Each row was made from one path, in order. Every step used is in the known rows, and no mark comes twice. Write each row's path.
Known rows:
E-W-T-M:   8  -1   3 -16   0 -19   9  20  15  13  25 -22  17  -9   8  -5 -15 -15   9 -27   0  26 -33  19  -2  13  14 -12 -13   1  18
R-P-Z-L-S:  10   3 -24   8 -15  19   2   0 -38  20  -3  24 -29   8  -4   5  -3 -27 -14   1   3   0  -6   2   6   0   8   8 -11  14  20
J-L-S-M-T-W:  -1   5  29  -6  -6   6  13  21 -13  -5  -8  37 -16   5 -12   9 -12 -17  13 -26   0   4 -18  -3   0   6  32 -20  -4 -12  33
W-R-P-Z-L-C:  23  12 -36  33   9  42  27  -1 -13  23  -9  22 -14  -3  31  12   6 -22 -19  18  -7  -6 -17   6   0   0   4   4  -5  -9  38
Z-P-R-W-T-M:   0  -9  -1  -3   9  -6  12   3  -1  21  26  -5  10 -10  15  12 -11 -18   2 -14   6  29 -41  12  -2   9  28  -4 -21  -2  12
P-Z-L-J-X:   6  -2  -5  16   3  22  24  -1 -35  18  10  -6  -5  14  24  15  -6  -8   0 -12  -7 -12  15 -22  11  31  13 -10  17   4   8
X-J-L-Z-P-R:   3  -7 -22  -3  -6  19  19 -17 -18  19 -16  27 -31   5  39  14   4  -7 -23  -6   1  -5   0 -14 -15  23  21   6 -10 -19 -18
X-J-L-Z-P-R-W: -10  -8   2  13  -3   8  11  -5  -7  24  -4  26 -15  -2  31  17   4 -17 -21 -10  11 -11 -14 -23  -3  20  29   8 -18 -15  -4
P-Z-L-S-M-T-W-R:  -4  16   8  -6   8  16  32  25 -31  13 -17  36 -14 -10  -7  26 -17 -11   2  -8  -7  22 -21   5  26  -3  28   8   0  -5  34
E-W-R-P-Z-L-S:   5   0 -26   0 -18  15   9   9 -24  30 -10  27 -15   2   1   7  -6 -30 -21  -1   2   6  -5   2  13   4  17  14 -14  11  23
L-S:   7  -7  -6 -17 -13  -4  -8  -4 -26  -4  -1  25  -9   2 -11  -5 -16  -8 -16   7  -3  -1   1   4   0  -7  -3  -3  -8  10   1
T-W-R-P-Z: -18  27 -12  21  -3  15  17  18 -11  33   9  17  -8  -9  23  11   5  -5 -23   7  -4  -1  -5 -19  17 -10  32  26  -2 -12  15
Z-L:  15  -5 -11   4   7  21   4  -2  -5   5 -17  -3 -12   6  -4  14   6 -22  20  -9  11   9  -8  11  10  12   3   1   0   6  22
Z-L-C:  33  -2 -20  20  12  33  12  -6  -4  -3 -14  16  -4   4  18   6   1 -25  -4  11   0  -7 -16  15 -11   7  -9 -16  -4  -7  36
M-T:  -8 -14  13   9  -2   8  17   6   1   3   1   7  -9  -1  -8   1   4   7   5 -18 -16   4 -24   7 -25  -4   3   6   5   8   1
E-W-R-P: -16  -3 -19   6  -9  13  12   8  31  22   1   9   8  -6  10   7   4 -13 -19   3   5  14   2  -1  10  -2  32  28  -5   5   3
S-L-J:  -1  -8  15  21  21  21  11  -3 -22   9  -3   8 -16  15  -5  17   5  -3   9 -21  -4  21  12   0  17  13   7 -11 -10  -1  13
R-P-Z-L-J:  -4  10  -8  42  10  34  24  13 -16  37   6   0 -27  26  11  22   7 -18  -1 -15  -4  13   0 -12   9  13   4   7  -8  13  19
L-C:  21   2 -11  16   6  17   9  -4   0  -7   0  18   7   0  22  -4  -3  -7 -21  16  -9 -13  -9   7 -20  -2 -12 -17  -3 -12  18
J-L-Z-P:   8   0 -20   2  -4  18   2 -26   2  15 -21  14 -51   1  26  11   6 -23  -2   3  -1   4  13  -5  -3  42  17 -10   0  -4   7
P-Z-L-S-M-T-W:  -2  19  26  10  -2  11  21  33 -26   8  -6  32 -16   7 -11  18 -10 -19   8 -24  -2  12 -23  -1   0   5  27 -11  -4  -5  37
S-L:   8 -10   4   4   9  14  -4 -14 -22  -3 -16   7 -11  -8 -10   6  14  -6  16 -13   7  14   4  11  17   9  17  -8  -7 -16  19
E-W-R-P-Z: -20  18 -19  22 -14   8  17  18   0  42   9   8  -2  -7  22   2  10  -3 -29   3  -7   0  -1 -17   8  -3  24  25  -7  -4   5
L-S-M-T-W-R-P: -15   7  -4   3  -2  22  23  13   1  10   1  35 -14  -4  -6  20 -12 -15 -12   1  -1  26 -11   3  15 -12  41  20  -2   4  17
S-L-C:  28  -7  -6  19  13  27   6 -14 -17 -10 -14  26  -2  -6  13   1   8 -12  -8   7  -3  -3  -6  16  -6   5   4 -24  -7 -24  33
E-W:  -7  -4  10   0 -15 -14  -4  18  27  10  -4  -4  25   6   5  -8   3 -11 -11 -16   4  -3   4  -4 -10  13  12  -7 -10  -1   3
W-T:  14 -13  -7  -6  -4 -17   7 -14   4   5  -7 -15  -3 -12   9   0  -5  -5   7  -8   3  20 -30  22 -12  -3  -5  15  -6   5   7
P-R:  -4  -9  -7  -5  -6   7  15   1 -21   5  -6  16  16   2  12   6   6  10 -18  -6  -1  -8  -5  -1  -9 -10  15  11 -12 -19 -17
M-T-W-R-P-Z-L-C:  16  10 -16  36  10  47  34  13 -11  20 -11  34 -10  -3  30  17   5 -27 -17   5  -9  -6 -33   6 -10  -2  19   5   0 -14  49
M-T-W: -12   3  36   4   4   7  10  24   6  -3  -3  21   8   0   2  10  -2  -7   5 -23  -2   0 -24   0 -11  -5  29   1   6 -11  21

Which path is each row?
 -6 -17 -19   1  -4  16  11 -17 -10  15 -10  23   1   8  20  12   9  -3 -23   7   6   5   3  -2 -21   4  25   5 -14 -11 -19 -> Z-P-R
 -5   4 -10  14  -6  24  38  12 -28  19  -3  26 -38   2 -20  16  -5  -8   1 -12 -17  26 -22   9   1   0  15   7  -6  17  19 -> W-R-P-Z-L-S-M-T
  9   3 -30   0 -10  23   9  -1 -39  24  -9  29 -29   0  -1  11  -6 -24 -16   7  -2   7  -6   3  19  -4  12  17  -8  12  22 -> W-R-P-Z-L-S
  5  -1 -10  11   8  23   3 -27  -7  12 -24  14 -44  -5  14  18  10 -17  -4   2   0  23  16   9   2  38  20  -7  -1  -5   6 -> S-L-Z-P
  1   1  -1  -3  10  -5  19   6  -2  20  20  -4  -3 -15  21  17 -16 -15  -3 -19  -1  28 -39  15   1  18  27   0 -18  -7   9 -> L-Z-P-R-W-T-M
-11  -9   0  13  -4  11   7  -8  -7  22 -10  27  -9  -3  23  19  10 -17 -17  -8  10 -10  -9 -14  -2  20  35   5 -19 -20   2 -> J-L-Z-P-R-W
 -7  11   8 -16  14   5  12  15   0   1 -12  22  12 -15   8  20 -14  -3  -3   5   4  10  -5  -1  31  -9  28  16   8 -15  16 -> T-W-R
  2   4   3  12  -8  11  30  15 -34  12  -4  20 -34   8 -25   8  -5  -6   6 -19 -17  18 -21   8 -10   6   1 -12  -8  15  18 -> P-Z-L-S-M-T
  0 -19   6   4  -4 -19  12  -7  -1  14  -4  -1  17 -16  14  10  -1  -6  -7 -15  10  11 -46  13 -13 -10  13  25 -21  -7   4 -> P-R-W-T
  1  18 -17  21   5  32  18  14 -14  32 -10  13 -17  -1  14  23   9 -27   1  -3  10   7 -12  -6  24   4  31  22  -1  -4  36 -> T-W-R-P-Z-L
  5  13 -23  30  -3  29  12   4 -14  32  -4   0 -25   7   9  13  17 -25   2  -6   7   3  -9  -4   7   8  14  14  -5   4  24 -> R-P-Z-L
-15  21 -24  23  -6  16  19   7 -13  36  10  10 -15  -9  20   7   8   1 -24  11  -9   1  -2 -16  13  -9  19  28  -2  -4   5 -> W-R-P-Z
-18  -4   5  19   0   7   9  -3  -2  20  -5  22   3  -4  19  22   6 -11 -25  -2   6  -2  -8 -10  -6  12  28  12 -18 -13  -8 -> L-Z-P-R-W
  4 -17   5   7   7  18  14 -15 -33   1   5   2   1   5  14  12  -3  -1   3 -15  -4  -4  23 -14  16  29  24 -17  15  -5   4 -> S-L-J-X
-14   2  16 -11  15  11  23  17   0   3 -14  25   6 -14   4  19 -11   2   1  -7  -6  13 -21   5  14 -11  30  20  10 -11  18 -> M-T-W-R
 15   3 -17  -3 -12  10   1   2 -46  15  -9  22 -24   6  -6   4  -7 -22 -10   0  -1  -2  -7   3   8   2  -2   0  -9   9  20 -> P-Z-L-S
 19 -11 -14 -13  -8  12  -5  -6 -30  -1 -14  22 -19   7 -13   5 -11 -26   0  -1   6   5  -5  13   7   4  -2  -2  -7  15  19 -> Z-L-S
 11  13 -14  19   1  19  10   7 -25  23 -10  -3 -20   4   6  11  11 -16   9  -8   3  -1 -10  -3   9  13   2   3  -3  -1  24 -> P-Z-L
-18  -7  14  12  -2  -2   6   8  -7  11   4  16  25  -5   6  12   5  -2 -17 -10   9 -11 -17 -11   0  -9  24  13 -19 -15  -5 -> P-R-W
 13  -7  -8 -10  -6   4   2  -8  -8   5   0   9 -28   4  19  -8  -1 -13  11 -14   8 -17 -10 -25   6  16   2  -8  -1  -5  11 -> X-J-L
-18  25  -6  20 -10  15  29  23 -25  32   8  32 -22  -5   3  12  -4  -5 -23  -1 -13  12 -13 -11  11 -10  31  16  -6  -2  18 -> L-S-M-T-W-R-P-Z
 11  12   6   3   8  13   8  -6 -24  -1 -25   7 -33 -16   5  15   4   0   1 -18  -9  11   9  14  19  26  10  -1   0 -22   9 -> S-L-Z
-12  10   6  38  18  41  39  24 -14  38   0  17 -24  20  13  33   2 -18   0 -23  -8  19 -15  -8  12   6  23  17  -2   8  31 -> M-T-W-R-P-Z-L-J
-19   1  -3   9   4  26  21  11  17  14   1  24  -4  -8  10  20   0 -12  -9  -1   0  15 -15   1   8 -14  43  32   6  -2  15 -> M-T-W-R-P
 14  13  -5  -8  -7   7   8  -4 -14   3 -22   5 -41  -8  19   5   0  -7   4 -16 -11 -13   5  -2  13  30   6  -3   2 -20  10 -> J-L-Z
 15  14  -4  -9  -3   6  13  -1 -13   4 -12   7 -48  -6  29   4  -7  -6  -1 -19  -8 -15  -3 -14  11  31  -3   0   4 -14   3 -> X-J-L-Z
  5 -19   1  10   0  -4  13 -23 -10  20 -19   7  -9 -21  21  21   6 -16  -6 -17  10  25 -36  21  -9  12  26  20 -22 -14  10 -> S-L-Z-P-R-W-T
 -3   5  -6  17   6  33  30   7 -26  25   9   9  -2   7  31  28  -9 -18  -7  -9   0  -5  13 -25  26  24  40   7  19  -1  19 -> T-W-R-P-Z-L-J-X
 16 -15 -13 -25 -21   2 -11 -14 -32  -2 -10  31 -26   4  -4 -11  -9 -18  -3  -2   2 -16   1  -4   8   5   6 -13 -10  -1  17 -> J-L-S
